Known rows, with every way that one mark hangs from another
mafa{fimid{gasim{goviga}}}: [18.7,-18.7,22.9,-7.5,2.4,26.6,4.2,-2.5,-18.1,-18.0,1.7,-51.1,-15.8,-10.3,11.3,5.4,8.7,17.4,-9.6,10.3,-16.2]
gasim{livu{mafa}}: [19.9,-10.5,21.7,8.8,8.3,19.5,-13.9,10.4,-23.2,-5.4,-8.0,-41.6,-27.8,9.8,3.5,15.8,7.1,8.6,-25.3,-0.8,-6.5]
mafa{fimid{gasim} gakofa livu}: [13.7,-19.2,10.2,-2.2,-2.1,19.3,-9.4,-19.9,-26.1,-25.2,4.5,-49.3,-14.2,-17.9,23.1,11.4,5.5,14.4,30.1,5.0,-0.1]
goviga{gasim{fimid gakofa livu}}: [38.7,-2.5,4.5,-7.6,-6.6,11.2,22.6,4.5,-9.5,-26.4,1.9,-19.9,-20.3,-4.6,-9.3,13.2,11.6,28.9,-14.0,33.8,-2.1]
fimid{gasim mafa{livu}}: [25.9,-35.0,20.9,-6.3,-6.6,8.4,-0.1,5.9,-16.1,-19.6,14.6,-48.2,-32.6,-9.2,32.9,22.5,13.4,28.3,2.4,17.9,-12.7]
fimid{gasim{livu} mafa{gakofa}}: [18.7,-31.8,13.1,6.5,5.1,6.6,-2.7,17.0,-29.5,-20.6,12.9,-38.6,-22.1,-3.6,32.1,14.2,16.3,16.8,-14.4,5.0,-11.9]
mafa{fimid gakofa livu{gasim}}: [20.7,-2.5,-4.1,3.8,2.9,21.2,-21.1,-29.9,-18.9,-18.0,-5.3,-50.9,-18.8,-13.8,12.2,13.9,10.4,2.2,32.9,-6.6,4.0]
gakofa{mafa{fimid livu{gasim}}}: [13.5,-18.1,3.2,-5.2,-4.7,26.6,-9.9,-32.1,-15.4,-6.5,2.7,-54.7,-23.6,-12.7,8.9,20.5,15.4,18.7,5.5,5.3,-4.2]
livu{gasim{fimid{mafa} goviga}}: [39.5,-2.3,-1.2,-5.2,-5.2,26.2,6.6,6.8,-6.7,-9.1,9.0,-44.1,-40.0,3.4,-1.6,22.2,15.7,15.3,-20.5,20.1,-17.5]
goviga{gasim{fimid gakofa{mafa} livu}}: [30.3,-12.7,1.1,-8.4,-11.6,15.5,25.3,-2.8,-14.4,-22.3,10.4,-19.9,-21.0,-5.7,-8.5,19.0,13.6,32.2,-20.7,36.2,-0.8]
mafa{fimid gakofa livu}: [12.0,-4.7,2.1,4.4,0.7,29.7,-20.6,-27.6,-32.8,-19.8,-0.5,-48.4,-14.6,-16.5,17.8,16.5,8.7,13.6,31.8,3.6,10.5]
fimid{gasim{goviga} mafa}: [25.1,-35.1,20.7,-5.0,-4.1,17.2,9.9,18.2,-20.2,-17.6,20.6,-45.1,-34.3,-1.8,24.6,19.8,14.1,21.4,-24.2,21.6,-19.5]
goviga{gasim}: [27.5,-27.3,16.2,-1.0,3.4,9.2,3.4,7.4,-16.3,-28.0,1.3,-40.9,-28.9,-13.1,9.0,27.0,11.1,21.8,7.3,10.8,-7.9]
gasim{gakofa{mafa} goviga livu}: [20.9,-2.1,3.1,-4.9,-5.4,30.3,19.4,-13.1,-23.0,-11.9,11.4,-27.6,-28.8,15.4,-8.7,4.4,21.4,16.8,-48.5,35.9,-1.6]
gasim{fimid gakofa{mafa{livu}} goviga}: [32.0,0.9,-1.0,-17.9,-25.7,43.1,29.5,-20.4,-17.8,-15.9,24.6,-29.5,-40.9,6.2,-9.9,21.1,12.9,35.9,-28.2,60.1,-1.6]
mafa{fimid gakofa}: [12.8,-11.7,12.5,11.3,9.8,30.9,-17.2,-12.8,-38.1,-22.3,-4.2,-48.4,-11.8,-14.3,21.8,15.3,11.5,13.3,9.1,-5.3,-0.4]
gasim{fimid gakofa goviga livu{mafa}}: [35.8,13.2,7.4,-4.8,-14.3,36.4,20.3,4.8,-15.5,-6.5,8.8,-20.4,-32.8,21.2,-22.0,9.1,4.1,16.4,-55.3,43.3,-0.5]
gakofa{mafa{fimid{gasim}}}: [9.2,-36.7,22.3,-4.2,-1.1,26.9,1.1,-12.5,-24.8,-13.7,7.9,-53.3,-17.7,-14.4,21.7,17.6,14.2,28.1,-13.5,7.7,-15.2]
goviga{gasim{fimid{mafa} livu}}: [29.3,-10.9,-1.3,-2.4,-3.8,12.4,9.0,14.5,-15.7,-15.6,8.6,-26.9,-18.9,-11.4,-1.9,25.4,12.1,28.5,-6.8,22.9,0.5]

Rows
[30.5,-5.9,2.3,-7.3,-1.4,12.2,11.9,11.4,-12.0,-20.1,1.7,-28.5,-20.9,-9.7,-9.4,20.2,9.6,26.8,-0.8,22.1,-4.7]
goviga{gasim{fimid livu}}
[25.3,-15.1,-5.8,6.6,-3.8,20.0,-12.6,-7.3,-23.8,-13.6,14.8,-44.6,-37.8,-2.5,19.3,28.7,16.8,7.4,7.8,9.8,2.4]
fimid{mafa{gakofa livu{gasim{goviga}}}}
[17.6,-33.9,38.8,6.0,0.7,24.1,-12.4,6.1,-21.8,-10.5,-3.1,-52.0,-21.8,-5.3,18.0,18.6,-2.8,12.1,-19.3,-3.9,-12.6]
livu{mafa{fimid{gasim}}}
[20.1,-19.0,21.2,0.4,-4.2,30.9,5.2,-23.3,-25.2,-20.8,1.9,-42.0,-18.9,-4.2,17.0,11.9,18.3,30.4,-27.7,20.9,-5.0]
gasim{gakofa{mafa{fimid}}}
[31.1,-10.4,6.2,-3.8,-3.9,26.6,9.8,-20.1,-8.9,-14.5,3.3,-43.7,-31.9,5.2,-1.7,8.6,19.0,7.6,-31.7,16.4,-13.0]
livu{gasim{gakofa{mafa{fimid}} goviga}}
[43.8,-4.1,10.9,-4.0,0.2,18.5,10.4,-6.7,-3.6,-22.0,-2.1,-42.4,-41.4,11.8,-1.4,7.9,17.9,6.5,-27.1,16.0,-19.4]
livu{gasim{gakofa goviga}}
[19.2,-19.4,4.1,9.0,-2.4,21.7,-17.0,-5.4,-34.2,-17.6,13.3,-44.6,-31.8,-7.9,30.9,31.3,15.8,20.3,12.4,11.2,6.5]
fimid{mafa{gakofa livu}}
[14.5,-25.0,19.9,4.9,6.7,21.1,-7.5,-5.5,-30.6,-27.1,1.1,-48.5,-11.3,-16.2,28.0,9.8,8.2,14.2,6.8,-3.7,-11.0]
mafa{fimid{gasim} gakofa}
[13.1,-14.8,-0.9,-8.4,-7.6,31.9,-4.5,-31.5,-15.9,-3.7,8.5,-52.8,-26.4,-8.4,1.7,19.6,15.2,14.4,1.7,11.0,-1.9]
gakofa{mafa{fimid livu{gasim{goviga}}}}
[35.1,-14.4,7.6,1.6,-4.9,13.7,-6.9,-10.3,-12.0,-15.2,4.4,-44.5,-35.1,-1.8,21.2,22.2,19.5,19.8,-4.2,14.5,-4.0]
fimid{mafa{livu{gasim{gakofa}}}}
[6.6,-19.9,8.4,-4.9,-6.2,33.8,-9.3,-30.7,-26.8,-8.3,6.8,-53.1,-19.8,-14.7,13.8,23.5,14.0,27.5,5.5,13.5,1.8]
gakofa{mafa{fimid livu}}
[32.5,-12.7,20.3,-11.6,-2.2,12.2,24.5,6.6,-11.2,-25.1,6.3,-32.5,-29.1,11.5,2.9,-4.6,14.4,16.5,-36.0,28.6,-20.0]
fimid{gasim{gakofa goviga livu}}
[32.9,-6.1,8.0,-12.9,-20.8,33.1,19.7,-21.6,-17.4,-20.9,14.1,-33.7,-36.0,-1.5,5.7,21.7,13.9,43.6,-18.0,46.7,-4.3]
gasim{fimid gakofa{mafa{livu}}}
[31.8,-25.9,34.0,-2.2,-1.2,6.7,11.0,11.1,-12.5,-21.7,-0.9,-35.1,-27.5,10.2,13.2,2.9,6.7,14.5,-36.9,14.1,-18.9]
fimid{gasim{gakofa livu{mafa}}}
[41.7,-3.5,1.6,-11.3,-12.5,29.8,22.4,-11.0,-4.9,-15.7,10.9,-37.3,-41.7,8.6,-9.0,16.0,17.7,19.2,-35.1,32.6,-18.6]
livu{gasim{fimid gakofa{mafa} goviga}}
[39.1,15.3,8.6,-6.3,-4.2,24.1,17.4,-1.8,-14.2,-21.0,-3.9,-24.6,-22.2,8.1,-5.1,2.1,16.2,32.5,-32.9,36.8,-9.3]
gasim{fimid gakofa livu}
[16.8,-13.0,15.8,13.8,8.6,19.9,-16.5,8.8,-31.2,-9.4,-4.6,-38.3,-27.7,8.6,8.5,18.1,7.1,3.6,-19.2,-4.0,-1.5]
gasim{livu{mafa{gakofa}}}
[18.9,-7.9,5.1,-8.8,-15.2,39.6,13.9,-32.5,-21.4,-14.6,15.4,-38.3,-27.0,2.0,-0.8,12.0,15.2,21.9,-24.4,38.9,4.1]
gasim{gakofa{mafa{fimid livu}} goviga}
[27.3,-30.2,10.8,-6.0,-11.0,11.7,15.2,-14.9,-15.8,-28.2,11.4,-32.7,-30.8,-10.5,7.2,26.3,13.3,27.9,-1.0,29.5,1.7]
goviga{gasim{gakofa{mafa{livu}}}}
[30.6,-2.5,2.4,-6.8,-10.5,39.7,10.8,10.9,-23.6,-9.1,20.0,-37.7,-35.5,0.4,1.6,28.0,13.4,31.0,-25.1,38.4,-7.7]
gasim{fimid{mafa} goviga}
[22.3,-28.4,35.5,3.5,-5.5,28.5,-0.8,1.8,-18.8,-12.3,2.7,-44.6,-24.0,2.3,10.0,13.9,-2.5,10.0,-33.7,9.6,-9.7]
livu{mafa{fimid{gasim{gakofa goviga}}}}
[23.3,6.8,-0.8,1.0,-7.1,38.2,4.7,12.0,-27.3,-1.8,12.6,-28.3,-33.4,14.2,-16.5,20.9,1.4,7.3,-32.1,25.9,0.5]
gasim{fimid goviga livu{mafa{gakofa}}}
[28.6,18.7,-4.4,-11.6,-3.1,34.5,15.3,7.3,-17.7,-7.0,6.6,-31.8,-28.8,9.5,-19.9,10.3,12.7,22.7,-26.0,34.5,-7.8]
gasim{fimid goviga livu}
[37.4,-3.5,-5.4,-1.5,-4.6,26.7,4.4,4.7,-13.9,-12.3,12.3,-41.6,-39.5,1.8,1.3,24.8,14.8,10.7,-15.6,17.3,-14.3]
livu{gasim{fimid{mafa{gakofa}} goviga}}
[32.5,-23.1,6.8,-3.0,-7.5,16.2,9.8,13.4,-16.7,-21.4,12.1,-33.8,-26.8,-16.7,7.9,35.1,9.8,33.5,0.5,24.8,-4.6]
goviga{gasim{fimid{mafa}}}
